Known rows, with every step that occurs
H -> K -> X -> G -> V: [-0.13 -0.08 -0.05  0.02  0.01  0.06 -0.13 -0.08  0.20  0.06  0.06 -0.01
  0.11 -0.10 -0.08 -0.15  0.09  0.04  0.51  0.11 -0.05  0.07  0.17  0.19
 -0.22]
H -> W -> L: [ 0.04  0.01  0.10  0.35  0.01  0.03  0.14  0.05  0.14  0.08  0.09 -0.01
  0.12 -0.31 -0.06 -0.35  0.32 -0.02 -0.03  0.03  0.02  0.23  0.04 -0.01
  0.07]
U -> A: [ 0.00 -0.02  0.09  0.01 -0.02  0.22  0.21 -0.01  0.10  0.07 -0.01 -0.07
 -0.08 -0.10 -0.12  0.00  0.05 -0.07  0.06  0.04 -0.09  0.10  0.01 -0.02
  0.17]
X -> G: [ 0.23 -0.03  0.00  0.01 -0.03  0.04 -0.01 -0.05 -0.04  0.02  0.06 -0.06
  0.05 -0.14 -0.12 -0.01  0.06 -0.08  0.01  0.05 -0.08 -0.12  0.13 -0.04
  0.01]
L -> W -> H -> K -> X: [-0.33 -0.03  0.13  0.22  0.04  0.03  0.20 -0.04  0.13  0.12  0.03 -0.09
 -0.11 -0.09 -0.02 -0.51  0.22  0.01  0.39  0.00  0.06  0.26  0.11  0.03
  0.08]
B -> U -> V -> G -> L -> W: [-0.02  0.05  0.23  0.22  0.06  0.26  0.23  0.18  0.07  0.06  0.02 -0.04
 -0.03 -0.27 -0.04 -0.28  0.42 -0.03  0.08  0.06 -0.13 -0.03  0.02  0.53
 -0.05]
K -> H -> W -> L: [ 0.01 -0.03  0.08  0.38 -0.01  0.05  0.15  0.05  0.11  0.07  0.06 -0.05
 -0.09 -0.32 -0.04 -0.56  0.32 -0.22  0.13  0.04  0.05  0.16  0.05 -0.10
  0.08]
K -> X -> G: [-0.14 -0.14 -0.01 -0.02 -0.04  0.05 -0.05 -0.06 -0.05  0.10  0.06 -0.09
  0.01 -0.12 -0.11 -0.01  0.08 -0.25  0.15  0.03 -0.10 -0.14  0.19  0.02
  0.01]
H -> K -> X -> G: [-0.12 -0.09 -0.02  0.00 -0.01  0.05 -0.03 -0.06 -0.01  0.07  0.10 -0.03
  0.12 -0.20 -0.08 -0.14  0.07  0.05  0.42  0.04 -0.04  0.00  0.20  0.01
  0.03]
L -> W -> H -> K: [ 0.02  0.08  0.14  0.25  0.04  0.03  0.24 -0.02  0.15  0.04  0.02 -0.08
 -0.07 -0.10 -0.02 -0.51  0.20  0.17  0.25  0.00  0.07  0.27  0.05 -0.01
  0.06]
B -> U: [-0.04  0.08  0.13  0.08 -0.02  0.06  0.09  0.19  0.15  0.03  0.04 -0.08
  0.03 -0.12 -0.04 -0.04  0.06 -0.05  0.03  0.06 -0.07 -0.01  0.12 -0.02
  0.12]
X -> G -> V -> U -> B: [ 0.33 -0.08  0.10  0.12 -0.02  0.19  0.19  0.28  0.16  0.00 -0.04 -0.09
  0.07 -0.06 -0.06 -0.01  0.08 -0.07  0.12  0.17 -0.16  0.03  0.10  0.33
 -0.17]
L -> W -> H: [ 0.01  0.03  0.16  0.23  0.01  0.03  0.23 -0.03  0.11  0.06  0.00 -0.12
 -0.19 -0.03 -0.05 -0.37  0.21 -0.11 -0.02  0.00  0.02  0.14  0.03 -0.02
  0.05]
V -> G: [ 0.03  0.02  0.03  0.09  0.00  0.03 -0.07 -0.04 -0.14  0.06  0.08 -0.09
  0.01 -0.17 -0.11 -0.02  0.09 -0.06 -0.10  0.08 -0.08 -0.01  0.08  0.19
 -0.03]
W -> L -> G -> V -> U -> A: [-0.06 -0.02  0.12  0.23  0.06  0.23  0.17  0.09  0.06  0.03  0.02 -0.07
 -0.05  0.01 -0.09 -0.27  0.54 -0.06  0.16  0.14 -0.23  0.10 -0.08  0.35
 -0.26]
G -> X: [-0.15  0.03 -0.01  0.03 -0.10  0.05 -0.01 -0.07  0.28  0.09  0.02 -0.08
 -0.06 -0.09 -0.09 -0.01  0.07 -0.07  0.02  0.05 -0.09  0.07  0.12 -0.03
 -0.16]
K -> X -> G -> V: [-0.14 -0.14 -0.03  0.00 -0.03  0.05 -0.15 -0.07  0.15  0.09  0.03 -0.06
  0.00 -0.02 -0.12 -0.01  0.11 -0.25  0.24  0.10 -0.11 -0.08  0.16  0.20
 -0.23]
G -> L -> W -> H -> K -> X: [-0.31 -0.03  0.12  0.25  0.13  0.03  0.18 -0.04  0.30  0.09  0.03 -0.09
 -0.10 -0.33  0.00 -0.62  0.39  0.02  0.42 -0.01  0.04  0.27  0.09  0.02
 -0.04]
W -> L: [-0.01  0.03  0.11  0.23  0.04  0.04  0.09  0.08  0.09  0.01  0.08 -0.05
  0.00 -0.13 -0.07 -0.22  0.35 -0.07 -0.03  0.03 -0.06  0.09  0.07  0.01
  0.07]
H -> K -> X -> G -> V -> U: [-0.12 -0.08  0.00  0.06  0.00  0.04  0.05 -0.07  0.19  0.04  0.10 -0.06
  0.17 -0.16 -0.10 -0.13  0.10  0.09  0.47  0.15 -0.09  0.01  0.16  0.38
 -0.12]
X -> G -> V: [ 0.22 -0.02 -0.02  0.03 -0.02  0.05 -0.10 -0.06  0.16  0.01  0.03 -0.05
  0.04 -0.04 -0.12 -0.01  0.09 -0.09  0.10  0.11 -0.10 -0.06  0.09  0.14
 -0.25]
L -> G -> V: [-0.01  0.03 -0.01  0.00  0.02  0.06 -0.24 -0.05  0.09  0.06  0.00 -0.05
 -0.01  0.07 -0.07 -0.11  0.28 -0.11  0.08  0.10 -0.14  0.14  0.07  0.14
 -0.31]
L -> W -> H -> K -> X -> G -> V -> U: [-0.13 -0.08  0.10  0.27  0.03  0.02  0.24 -0.06  0.19  0.05  0.06 -0.11
 -0.02 -0.07 -0.06 -0.49  0.25  0.04  0.49  0.12 -0.02  0.05  0.09  0.39
 -0.21]
W -> H: [-0.01  0.03  0.08  0.21  0.01  0.03  0.09 -0.01  0.09  0.02  0.03 -0.13
 -0.18 -0.08 -0.08 -0.23  0.03 -0.13 -0.04  0.02 -0.01  0.10  0.08 -0.04
  0.12]

Rows
[-0.13 -0.09  0.08  0.21  0.03  0.02  0.16 -0.06 -0.01  0.08  0.05 -0.08
 -0.06 -0.11 -0.04 -0.49  0.21  0.00  0.44  0.01  0.03  0.05  0.12  0.02
 -0.06] : L -> W -> H -> K -> X -> G
[ 0.10 -0.03  0.11  0.09  0.01  0.20  0.05  0.29  0.09  0.06 -0.07 -0.09
  0.03  0.05 -0.01 -0.10  0.28 -0.09  0.09  0.15 -0.20  0.23  0.06  0.32
 -0.23] : L -> G -> V -> U -> B
[-0.06 -0.08  0.04  0.05  0.07  0.04  0.08 -0.07  0.18  0.08  0.06 -0.02
  0.12 -0.38 -0.03 -0.40  0.43  0.07  0.47  0.01 -0.04  0.06  0.14  0.03
 -0.16] : H -> K -> X -> G -> L -> W
[-0.04  0.02  0.07  0.18  0.06  0.04 -0.09  0.07 -0.13  0.04  0.07 -0.05
 -0.01 -0.04 -0.05 -0.31  0.53 -0.10  0.00  0.02 -0.13  0.09  0.06 -0.02
 -0.14] : W -> L -> G
[ 0.04  0.03  0.15  0.26  0.09  0.02  0.21 -0.02  0.26  0.02  0.00 -0.12
 -0.18 -0.27 -0.03 -0.49  0.39 -0.10  0.02 -0.01 -0.01  0.14  0.02 -0.03
 -0.07] : G -> L -> W -> H
[-0.33 -0.07  0.16  0.33  0.14  0.24  0.22 -0.03  0.05  0.11  0.06 -0.05
 -0.16 -0.29 -0.04 -0.62  0.40  0.02  0.42  0.02 -0.01  0.21  0.05  0.56
 -0.04] : U -> V -> G -> L -> W -> H -> K -> X
[ 0.14 -0.03  0.18  0.12 -0.02  0.19  0.33  0.32  0.11  0.04 -0.04 -0.11
  0.04 -0.13 -0.04 -0.01  0.07 -0.05 -0.02  0.10 -0.11  0.17  0.11  0.16
  0.21] : V -> U -> B
[ 0.28 -0.02  0.07  0.05  0.04  0.03  0.11 -0.06  0.14  0.01  0.02 -0.05
  0.04 -0.32 -0.07 -0.26  0.42 -0.06  0.06  0.01 -0.10 -0.07  0.07 -0.02
 -0.19] : X -> G -> L -> W
[ 0.08  0.03  0.10  0.13  0.07  0.03  0.04 -0.05  0.04  0.06  0.04 -0.08
  0.01 -0.37 -0.05 -0.28  0.44 -0.04 -0.04  0.05 -0.08  0.03  0.03  0.20
 -0.21] : V -> G -> L -> W
[ 0.00  0.08  0.08  0.22  0.06  0.03  0.10 -0.02  0.13  0.00  0.07 -0.08
 -0.07 -0.17 -0.05 -0.36  0.01  0.16  0.24  0.02  0.05  0.24  0.08 -0.05
  0.13] : W -> H -> K
[-0.25  0.05  0.11  0.17 -0.09  0.27  0.07  0.15  0.07  0.11  0.05 -0.05
 -0.10 -0.07 -0.09 -0.01  0.06 -0.04  0.09  0.11 -0.16 -0.09  0.10  0.50
 -0.17] : B -> U -> V -> G -> X
[-0.17  0.02  0.00  0.32 -0.05  0.04 -0.09  0.00  0.09  0.16  0.06 -0.01
  0.05 -0.21 -0.04 -0.43  0.51 -0.03  0.07  0.04 -0.08  0.21  0.04 -0.05
 -0.44] : H -> W -> L -> G -> X
[ 0.24 -0.02  0.10  0.24  0.08  0.01  0.17 -0.04  0.11 -0.01  0.02 -0.11
 -0.14 -0.29 -0.06 -0.48  0.38 -0.11  0.08 -0.01 -0.05 -0.06  0.04 -0.04
 -0.21] : X -> G -> L -> W -> H
[ 0.27  0.03  0.09  0.26  0.11  0.02  0.18 -0.05  0.16 -0.03  0.05 -0.06
 -0.03 -0.37 -0.02 -0.61  0.38  0.19  0.34  0.00  0.01  0.09  0.05 -0.05
 -0.19] : X -> G -> L -> W -> H -> K
[-0.02 -0.03  0.07  0.38  0.01  0.04  0.06  0.04  0.09  0.06  0.06 -0.07
 -0.06 -0.19 -0.04 -0.63  0.55 -0.21  0.22  0.15 -0.08  0.16  0.00  0.25
 -0.28] : K -> H -> W -> L -> G -> V -> U
[ 0.02  0.03  0.08  0.09 -0.02  0.05  0.12 -0.04  0.31  0.01  0.05 -0.10
  0.05 -0.06 -0.12 -0.02  0.11 -0.03  0.01  0.15 -0.10  0.10  0.07  0.35
 -0.01] : G -> V -> U
[-0.01  0.02  0.04  0.33  0.05  0.05 -0.14  0.03  0.12  0.10  0.05  0.01
  0.11 -0.13 -0.03 -0.44  0.53 -0.05  0.09  0.09 -0.07  0.29  0.00  0.15
 -0.38] : H -> W -> L -> G -> V
[-0.17 -0.18  0.05  0.03 -0.05  0.23  0.22 -0.04  0.14  0.09  0.02 -0.11
 -0.04 -0.06 -0.16  0.02  0.09 -0.21  0.30  0.16 -0.19 -0.11  0.04  0.39
 -0.11] : K -> X -> G -> V -> U -> A
[-0.07  0.03  0.16  0.06 -0.03  0.25  0.27  0.20  0.13  0.06 -0.02 -0.08
 -0.06 -0.11 -0.07 -0.01  0.04 -0.05  0.13  0.06 -0.11  0.00  0.02 -0.02
  0.15] : B -> U -> A
[-0.18  0.00  0.04  0.11 -0.07  0.25  0.02 -0.06  0.03  0.13  0.05 -0.04
 -0.12 -0.05 -0.14  0.00  0.08 -0.07  0.02  0.09 -0.13  0.01  0.08  0.50
 -0.15] : U -> V -> G -> X
